Each row was made from one small tree. Brackets hold a mark, then the marks that hang from it, in the order of their numbers. Every link used is in the known rows. Write each row's tree.
Known rows
(Z_406 Z_469): -1.283  3.481  -3.377  0.575  -2.294  1.468  5.581  -2.523  2.445  -1.675  2.871  -1.042  -0.775  -0.009  -0.278  1.817  -2.401  2.917  -0.227  -0.452  1.067  3.206  0.887  0.410  -1.257
(Z_739 Z_342 Z_406 Z_741): -0.211  -5.062  2.733  -1.717  1.693  -2.111  -6.056  4.765  -3.914  0.734  -2.893  1.181  -0.913  0.924  -0.087  0.642  0.579  -0.609  3.773  2.076  -2.578  2.286  -4.628  5.077  -1.186
(Z_406 Z_469 (Z_739 (Z_71 Z_592) Z_741)): -1.693  4.093  -0.052  1.500  0.908  -0.097  -0.388  -5.418  0.939  -2.112  0.169  1.463  0.603  1.064  -1.888  1.819  -2.129  -1.136  2.291  5.146  2.687  -1.717  1.231  -0.393  1.145
(Z_741 (Z_739 Z_186 Z_342 Z_406)): 0.211  -4.304  1.033  3.279  1.295  2.423  -4.080  2.386  -1.444  0.248  -0.404  0.349  0.963  -0.740  1.035  3.386  -0.040  2.197  -1.914  -2.619  -3.848  0.873  1.278  -1.012  -2.978
(Z_592 (Z_741 (Z_739 Z_186 Z_406))): 1.900  0.244  -2.302  2.962  -1.201  5.340  0.594  2.489  0.760  0.288  0.530  -0.009  0.648  -0.069  1.632  -0.954  -0.292  2.381  -3.406  -2.684  -1.614  -0.540  -0.461  -0.072  -1.958
(Z_186 (Z_739 Z_71)): 0.511  2.225  -1.054  -0.890  -0.192  -0.146  6.826  -2.037  0.426  1.589  -1.937  -1.831  0.116  -4.432  2.393  -1.145  0.880  0.655  -0.474  -0.595  2.731  -4.034  0.716  -1.223  0.936
(Z_739 Z_71 Z_186 Z_342 Z_741): -1.437  -2.732  4.210  -4.450  2.879  -3.722  -3.584  0.539  -0.708  0.479  -2.207  1.130  0.487  1.357  -0.591  1.141  0.139  -1.171  0.407  3.349  -0.308  4.778  -2.389  -0.575  -1.534
(Z_739 Z_186 Z_342 (Z_406 Z_469) Z_741): -0.588  -5.650  3.432  -0.569  2.671  1.871  -7.418  2.295  -3.124  -1.591  -0.632  1.478  -0.352  1.492  -0.724  2.466  -2.930  1.373  0.737  3.786  -2.991  7.097  -2.970  4.017  -2.176
(Z_406 Z_469 (Z_739 Z_71)): -1.361  5.111  -0.999  2.668  -1.257  -1.811  4.158  -5.677  1.181  -2.795  0.921  0.804  0.635  0.724  -0.949  1.534  -2.551  2.236  0.450  3.046  4.130  -2.221  2.439  -0.548  -1.080
(Z_741 (Z_739 (Z_71 Z_592) Z_186 Z_342)): -0.710  -0.163  1.894  0.815  2.569  -1.192  -0.708  -0.450  1.221  0.622  -0.428  0.131  1.344  -0.541  0.219  3.520  0.549  -1.136  -2.671  -1.509  -1.789  0.870  3.369  -4.704  -0.811
(Z_71 (Z_592 Z_342)): -2.683  4.557  -2.983  -1.643  -0.808  2.810  5.694  -1.111  3.944  2.063  2.923  -1.144  -2.268  0.253  -1.868  1.959  2.468  -6.237  1.124  -2.196  -0.440  -1.527  -0.372  -1.865  5.200
(Z_406 Z_469 (Z_739 Z_186 Z_342 Z_741)): -2.157  -1.057  -0.066  -0.608  0.102  1.232  -4.118  -2.248  2.207  -2.971  -1.086  2.030  0.691  1.232  -1.207  2.757  -3.056  1.799  -0.673  3.396  -0.910  -0.056  -0.148  0.326  -1.433
(Z_406 (Z_739 Z_71 Z_342 Z_741)): -1.647  0.003  1.854  -1.879  0.685  -5.712  -2.528  -1.061  0.074  -0.150  -3.624  2.157  0.662  1.159  -0.796  0.199  0.819  -1.185  2.301  3.353  1.395  -4.258  -1.432  0.504  -0.306
(Z_547 (Z_741 (Z_739 Z_71 Z_186 Z_406))): 0.658  1.184  -1.123  1.823  0.244  1.187  -5.512  -0.945  -1.926  -2.149  0.197  -0.006  1.066  -0.579  -0.071  -1.542  -0.966  2.482  -0.797  -2.258  -2.227  0.388  1.021  -1.313  -3.323
(Z_71 Z_547 (Z_592 Z_342 Z_741)): -1.511  1.605  -3.254  -2.635  -3.522  4.299  6.331  1.223  5.390  2.172  4.315  -0.443  -2.054  1.860  -1.299  -3.065  2.518  -6.628  -0.514  -2.588  1.712  -2.195  -0.461  -0.498  8.990
(Z_741 (Z_739 Z_342)): -0.332  -0.723  -1.452  0.119  -0.836  -1.738  0.174  1.087  2.349  0.078  -0.937  -0.470  0.620  -1.193  1.441  2.230  0.328  2.182  -1.245  -3.865  -2.469  -1.355  1.813  -1.139  -2.467
(Z_71 Z_547): -2.411  -2.394  -3.226  0.285  -3.693  3.121  4.662  0.163  2.464  1.740  3.191  -0.756  -0.349  1.010  -0.028  -1.145  2.384  -0.497  0.496  -2.946  2.468  -1.040  0.265  -2.117  3.162
(Z_547 (Z_741 (Z_739 Z_186))): -0.406  1.880  -4.797  -0.320  -1.770  3.221  -4.037  -1.148  2.593  -1.831  0.543  -0.766  1.144  -0.989  0.129  -1.051  -0.402  2.740  -2.426  -5.018  -3.821  -0.720  1.063  -3.113  -2.763
(Z_739 (Z_406 (Z_469 Z_10)) Z_741): 3.481  -2.437  0.466  1.183  -0.311  4.815  -3.678  -0.541  -2.682  -0.737  1.821  -1.669  -0.768  0.892  -0.714  0.511  -1.697  2.605  3.339  3.401  -0.232  3.881  -3.245  4.994  -3.320
(Z_739 Z_71 Z_342 Z_406 Z_741): 0.439  -3.616  5.795  -1.986  3.239  -6.539  -5.107  3.034  -5.892  0.488  -3.576  1.550  -0.621  1.283  -0.221  -0.145  0.119  -0.928  4.500  4.954  0.225  3.584  -3.613  4.812  -1.472
(Z_741 (Z_739 Z_71 Z_186 Z_406)): 0.389  -1.261  1.274  5.826  1.500  3.488  -1.352  -1.512  -2.672  0.023  1.030  0.033  1.619  -0.597  0.629  2.626  0.050  2.209  -0.442  -0.761  -0.182  0.881  2.354  -2.727  -3.234
(Z_547 Z_741): -0.677  3.862  -4.891  -2.971  -2.565  -0.449  -0.219  0.225  2.070  -1.313  0.369  -0.956  -0.605  -0.057  -0.709  -2.972  0.475  0.754  -0.159  -3.405  -1.990  -0.543  -1.342  -0.427  -0.933
(Z_71 (Z_592 Z_741)): 0.079  4.733  -3.503  -1.094  -0.721  1.968  6.013  2.361  3.515  1.960  0.915  -0.774  -0.853  0.665  -0.150  -1.005  1.971  -4.108  -1.963  -2.008  -0.540  -1.518  -1.107  -1.668  3.790
(Z_741 (Z_739 (Z_71 Z_547) Z_342)): -0.512  -2.320  1.317  0.338  -0.719  -3.985  0.576  -0.145  0.907  0.457  -0.094  0.330  1.172  -0.168  0.963  0.378  0.771  1.600  -0.682  -2.203  0.881  -0.540  3.131  -1.649  -0.413
(Z_739 Z_186 Z_406): -0.885  -2.590  -0.334  3.903  0.634  5.962  0.138  1.485  -2.527  1.139  1.645  -0.070  -0.146  0.429  -0.380  2.073  1.001  0.031  -0.423  -0.729  -1.013  1.946  -1.343  -1.280  -1.019
(Z_592 Z_342 (Z_741 (Z_739 Z_71))): 0.872  5.612  -2.265  -2.020  -3.113  0.009  5.334  -1.553  4.280  -0.058  1.623  -0.252  -0.992  0.204  0.492  -2.177  -0.299  0.265  -0.893  -1.742  1.094  -1.839  -0.222  1.935  0.447
(Z_547 (Z_741 (Z_739 Z_71 Z_186))): -0.186  2.921  -2.681  -0.170  -0.839  0.511  -3.356  -2.285  1.250  -2.046  0.627  -0.437  1.331  -0.832  -0.157  -1.456  -0.668  2.549  -1.934  -3.165  -2.058  0.119  1.670  -3.219  -2.952

Which tree is each row?
0.168  3.925  -3.261  -0.814  -1.426  -1.923  -2.250  -1.829  1.113  -2.142  -0.110  -0.739  0.957  -0.861  0.179  -2.338  -0.456  2.780  -0.500  -3.219  -1.520  -1.186  1.590  -1.518  -2.983
(Z_547 (Z_741 (Z_739 Z_71)))
0.662  1.399  -3.747  1.489  -1.334  1.559  -5.149  0.464  -0.649  -1.941  0.033  -0.470  0.356  -0.919  0.271  -2.108  -0.462  2.786  0.065  -4.037  -3.610  -1.498  0.138  0.265  -2.711
(Z_547 (Z_741 (Z_739 Z_406)))
0.550  2.016  -1.863  -0.610  0.566  2.108  1.707  2.979  3.777  1.456  -0.013  -0.063  0.109  0.101  0.545  0.535  1.233  -2.671  -4.318  -2.816  -2.905  -0.959  0.680  -2.826  2.042
(Z_71 (Z_592 (Z_741 (Z_739 Z_186 Z_342))))
4.151  -0.973  5.407  -0.298  1.331  -6.625  0.691  0.603  -4.453  -0.905  0.277  -1.023  -1.343  1.198  -0.654  0.514  -2.220  2.264  0.845  4.118  1.764  4.891  -0.201  5.259  -3.418
(Z_739 Z_71 Z_342 (Z_406 (Z_469 Z_10)))
0.793  -1.265  1.852  -4.607  1.539  -3.715  0.505  0.218  -0.241  1.361  -4.730  -0.347  0.182  -3.870  2.321  -1.371  0.194  -0.009  0.846  1.736  0.800  -2.304  -1.444  1.705  0.667
(Z_186 (Z_739 Z_71 Z_342 Z_741))
-1.921  -1.491  2.387  -1.415  1.572  -2.629  -3.861  -1.480  -0.010  -0.107  -3.019  2.229  1.466  1.323  -0.922  1.365  0.738  -1.280  0.594  3.492  0.552  -2.692  -1.130  -1.834  -0.672
(Z_406 (Z_739 Z_71 Z_186 Z_342 Z_741))
3.996  1.296  2.660  3.140  0.153  -0.929  2.985  -2.263  -4.224  -0.871  2.667  -1.793  -0.806  0.739  -0.705  0.279  -1.854  2.760  1.668  3.670  3.359  3.896  0.087  3.318  -3.310
(Z_739 Z_71 (Z_406 (Z_469 Z_10)))
0.808  4.103  -3.619  0.664  -0.588  3.145  3.822  1.835  3.986  1.491  0.752  -0.645  0.196  -0.232  0.587  -0.203  1.442  -2.522  -2.758  -3.207  -1.708  -2.512  0.623  -2.261  2.322
(Z_71 (Z_592 (Z_741 Z_739)))
0.469  3.182  -0.700  -0.611  1.045  0.654  6.624  -1.804  0.833  2.328  -1.581  -1.805  0.048  -4.221  1.634  -0.296  1.524  -2.528  -0.740  -0.624  2.000  -4.270  1.290  -2.638  3.265
(Z_186 (Z_739 (Z_71 Z_592)))
0.975  -1.541  3.032  2.585  1.660  -4.304  -1.720  1.280  -3.341  0.037  -1.707  0.604  0.636  -0.456  1.103  1.752  -0.020  2.068  0.627  -0.477  -0.869  0.189  1.750  1.039  -3.062
(Z_741 (Z_739 Z_71 Z_342 Z_406))
0.507  -2.577  5.930  -1.380  3.122  -6.148  -4.633  0.958  -5.501  -1.785  -2.121  1.655  -0.696  1.426  -0.757  0.631  -3.093  1.318  3.996  6.389  0.558  6.493  -2.313  6.377  -2.241
(Z_739 Z_71 Z_342 (Z_406 Z_469) Z_741)
-0.390  -0.923  2.756  3.797  2.255  1.632  1.061  -0.512  -4.766  0.955  1.163  0.493  0.202  0.989  -0.724  1.466  0.657  -0.590  0.485  2.040  1.756  3.135  -0.525  -1.333  -1.594
(Z_739 Z_71 Z_186 Z_406)
0.502  -2.561  -0.664  -4.620  0.309  -0.154  -0.302  1.776  1.264  1.521  -4.273  -0.884  -0.215  -4.282  2.367  -0.753  0.705  0.363  0.188  -0.492  -1.451  -3.060  -2.222  1.894  0.835
(Z_186 (Z_739 Z_342 Z_741))
0.504  4.570  -4.355  -1.873  -4.043  2.668  4.768  -0.357  5.446  0.151  2.052  -0.481  -1.239  -0.123  0.774  -1.605  -0.260  0.268  -1.408  -3.575  -0.542  -2.564  -0.744  1.993  0.795
(Z_592 Z_342 (Z_741 Z_739))
1.551  0.446  -2.103  -1.037  -1.476  0.944  1.235  3.316  3.566  0.103  -0.614  0.075  0.653  -0.134  1.569  -0.969  -0.564  2.222  -5.230  -3.201  -2.390  -0.282  -0.067  -0.656  -1.888
(Z_592 (Z_741 (Z_739 Z_186 Z_342)))
2.667  1.232  -2.315  0.422  -2.701  3.967  -1.448  -4.975  2.770  -2.023  1.504  -1.559  0.311  0.800  -1.244  0.922  -1.895  3.229  0.937  3.226  1.440  -2.980  -0.848  1.333  -2.899
(Z_406 (Z_469 Z_10) (Z_739 Z_741))
-1.189  1.088  -1.030  -1.614  -2.203  -2.739  2.395  -1.451  0.337  -0.417  1.779  -0.275  -0.053  1.103  -0.594  -4.054  0.964  -0.396  1.060  -0.995  3.438  0.377  0.643  -1.410  1.875
(Z_739 (Z_71 (Z_547 Z_741)))
0.384  1.587  -3.414  -2.819  -1.610  -2.783  -4.255  1.260  2.240  -2.059  -1.334  -0.459  0.234  -1.065  0.333  -1.760  -0.481  2.726  -1.506  -4.639  -4.343  -1.128  0.781  -0.053  -2.693
(Z_547 (Z_741 (Z_739 Z_342)))
-1.687  -1.772  4.547  -4.315  4.536  -2.931  -3.674  0.816  -0.244  1.213  -1.888  1.225  0.365  1.319  -1.364  1.972  1.099  -4.823  0.299  3.532  -1.081  4.252  -1.604  -2.302  1.379
(Z_739 (Z_71 Z_592) Z_186 Z_342 Z_741)
-1.877  -0.676  -0.340  -0.914  -1.020  1.080  0.632  -1.930  0.592  -0.368  2.496  0.010  0.799  1.459  -0.836  -2.858  0.817  -0.439  -1.292  -0.796  2.342  2.320  1.022  -3.997  1.328
(Z_739 (Z_71 (Z_547 Z_741)) Z_186)
1.417  0.936  1.083  2.285  2.362  1.435  3.879  -0.133  -3.241  2.229  -1.830  -1.208  -0.272  -4.056  1.549  -0.328  1.426  -2.495  0.663  0.667  1.687  -3.849  0.514  -0.262  3.057
(Z_186 (Z_739 (Z_71 Z_592) Z_406))
-1.236  -1.499  -2.567  -1.582  -1.233  0.996  -3.032  1.593  3.176  0.131  1.479  -0.105  0.004  0.335  -0.701  -2.601  1.755  -3.209  -1.155  -4.734  -2.503  -2.041  2.307  -2.997  5.100
(Z_71 (Z_547 (Z_741 (Z_739 Z_342))) Z_592)
1.367  2.995  -2.933  0.114  -3.134  3.451  2.515  1.054  2.357  0.163  1.953  -0.128  -1.298  0.132  0.530  -1.589  -0.503  0.417  -0.595  -2.560  -0.838  -2.083  -1.220  3.833  0.527
(Z_592 Z_342 (Z_741 (Z_739 Z_406)))
-0.222  0.242  2.912  4.319  1.771  1.989  1.466  -2.458  -4.236  -1.347  2.355  0.593  0.115  1.239  -0.974  2.168  -2.646  1.657  0.145  3.711  2.350  6.040  0.976  0.121  -2.262
(Z_739 Z_71 Z_186 (Z_406 Z_469))
-0.111  3.923  -0.871  -1.888  0.568  0.829  7.054  -2.783  1.719  2.115  -0.590  -1.702  -0.951  -4.163  1.055  -0.260  1.601  -3.475  0.165  -0.539  2.069  -4.388  0.959  -1.410  4.509
(Z_186 (Z_739 (Z_71 (Z_592 Z_342))))
0.495  -1.371  4.960  -0.028  2.278  -7.866  0.778  3.081  -5.317  0.657  -1.930  1.024  -1.044  0.884  -0.200  0.416  0.670  -0.681  1.905  2.217  0.891  2.435  -1.133  3.261  -1.088
(Z_739 Z_71 Z_342 Z_406)
1.378  3.126  2.106  2.236  2.160  -1.550  3.558  2.040  -3.886  1.682  0.160  0.401  -0.982  1.124  -0.515  -1.391  1.161  -3.718  0.971  2.221  1.903  0.568  -0.908  0.936  2.159
(Z_739 (Z_71 (Z_592 Z_741)) Z_406)
0.117  -2.450  -0.200  -1.917  -0.556  2.066  2.185  -1.792  0.261  1.852  -1.632  -0.888  0.570  -3.493  2.163  -2.889  1.126  -0.387  1.823  0.855  3.388  -3.256  -0.464  -0.275  3.087
(Z_186 (Z_739 (Z_71 Z_547) Z_741))
-1.063  -2.852  -3.126  -1.810  -3.553  0.005  -2.809  1.336  2.522  -1.031  1.108  -0.359  0.289  0.253  0.285  -3.529  0.562  1.392  -0.951  -4.928  -1.260  -1.435  1.484  -1.117  1.660
(Z_71 (Z_547 (Z_741 (Z_739 Z_342))))
-1.414  -4.713  3.659  -4.843  0.318  -6.180  -2.023  1.185  -0.447  0.616  -1.584  1.169  -0.048  1.791  -0.284  -1.843  1.039  -1.451  2.975  2.859  2.462  2.486  -1.767  1.661  1.685
(Z_739 (Z_71 Z_547) Z_342 Z_741)
-1.373  -0.390  -4.023  0.232  -1.955  3.904  -2.065  0.242  3.330  0.128  2.787  -0.643  0.388  0.153  -0.858  -2.423  1.957  -2.987  -0.739  -4.847  -1.626  -2.639  2.593  -4.162  5.101
(Z_71 (Z_547 (Z_741 Z_739)) Z_592)
-0.222  -1.709  -0.055  2.005  0.380  3.904  -3.511  -0.133  -2.973  -1.336  0.773  0.400  -0.890  0.751  -0.384  1.141  -2.280  2.083  4.164  3.355  -0.472  4.149  -2.815  4.549  -1.674
(Z_739 (Z_406 Z_469) Z_741)
-1.352  -3.477  3.531  4.350  2.667  4.103  0.605  0.225  -3.991  2.102  2.894  0.760  0.095  1.811  -1.563  0.660  2.031  -4.702  0.481  1.670  2.504  2.199  1.131  -3.570  4.284
(Z_739 (Z_71 Z_547 Z_592) Z_186 Z_406)
1.525  -3.700  1.247  -1.580  1.281  0.894  -2.497  1.848  -2.265  -0.342  -3.632  -0.141  -0.819  -3.949  2.036  -0.262  -2.227  1.917  1.204  2.028  -1.459  -0.247  -2.015  5.430  0.001
(Z_186 (Z_739 Z_342 (Z_406 Z_469) Z_741))
3.231  1.335  -0.675  -0.534  -2.567  -1.873  1.431  -2.558  2.958  -1.801  0.693  -1.441  -0.445  0.879  -0.801  1.299  -1.770  3.208  -1.522  1.502  0.709  -2.984  0.909  1.689  -2.695
(Z_406 (Z_469 Z_10) (Z_739 Z_342))
0.191  1.959  1.920  3.547  0.963  -1.913  3.268  -1.897  -4.473  -1.470  1.596  0.184  -0.755  0.714  -0.547  1.039  -2.122  1.922  2.194  3.479  3.268  4.316  0.517  2.859  -1.712
(Z_739 Z_71 (Z_406 Z_469))
0.267  -2.684  0.805  5.369  -0.317  1.619  -0.189  -0.902  -2.755  0.546  1.539  0.167  0.927  -0.160  0.908  0.311  0.629  1.823  1.475  -1.193  1.868  -1.054  2.893  -0.837  -0.658
(Z_741 (Z_739 (Z_71 Z_547) Z_406))
-2.166  -2.475  -0.131  -1.398  0.314  0.829  -4.654  0.153  1.831  0.078  -2.754  1.878  0.913  1.110  -0.876  2.057  1.113  -0.969  -0.123  1.274  -1.534  -3.616  -1.823  -1.691  -0.475
(Z_406 (Z_739 Z_186 Z_342 Z_741))
-1.718  0.706  2.173  -1.847  2.030  -4.988  -2.841  -0.703  0.257  0.359  -3.496  1.999  0.541  1.143  -1.331  0.961  1.705  -3.961  2.278  3.497  0.845  -4.646  -0.802  -0.903  1.989
(Z_406 (Z_739 (Z_71 Z_592) Z_342 Z_741))
-0.415  -1.213  -2.984  1.367  -1.899  6.931  2.503  1.727  4.490  1.999  3.093  -0.196  0.643  0.998  0.314  -1.813  1.916  -3.319  -3.687  -3.770  -0.052  -1.891  1.979  -4.386  5.644
(Z_71 Z_547 (Z_592 (Z_741 (Z_739 Z_186))))
-0.443  -3.614  2.470  1.322  1.493  0.494  -1.594  2.386  -2.619  -1.416  0.701  0.816  -0.871  1.099  -0.470  3.003  -2.684  1.848  -1.597  1.288  -2.144  6.098  -0.498  2.144  -1.946
(Z_739 Z_186 Z_342 (Z_406 Z_469))
3.650  -0.210  -0.476  3.098  -1.429  3.444  1.943  -0.597  -2.136  -0.575  3.122  -2.464  -1.296  0.640  -0.344  0.951  -1.486  2.931  0.756  0.937  0.539  2.646  -0.817  3.268  -2.974
(Z_739 (Z_406 (Z_469 Z_10)))
-1.893  -1.051  1.354  -0.178  -1.225  -5.381  1.779  -0.649  0.637  0.311  -1.552  1.709  0.615  1.557  -0.650  -0.835  1.756  -1.234  0.593  1.056  3.363  -5.426  1.329  -1.450  2.299
(Z_406 (Z_739 (Z_71 Z_547) Z_342))
0.655  -2.823  0.564  2.818  0.600  -0.605  -2.642  2.684  -1.544  0.255  -1.108  0.001  0.395  -0.933  1.240  2.315  0.152  2.284  -0.013  -2.618  -3.295  -0.625  1.040  1.043  -2.740
(Z_741 (Z_739 Z_342 Z_406))
-0.088  1.733  3.174  -3.428  2.859  -4.422  2.883  2.573  1.078  1.292  -1.180  0.873  -0.220  1.508  -0.710  -0.022  0.833  -4.079  -3.989  1.113  -0.079  2.992  -0.222  -2.496  1.957
(Z_739 (Z_71 (Z_592 Z_741)) Z_186 Z_342)
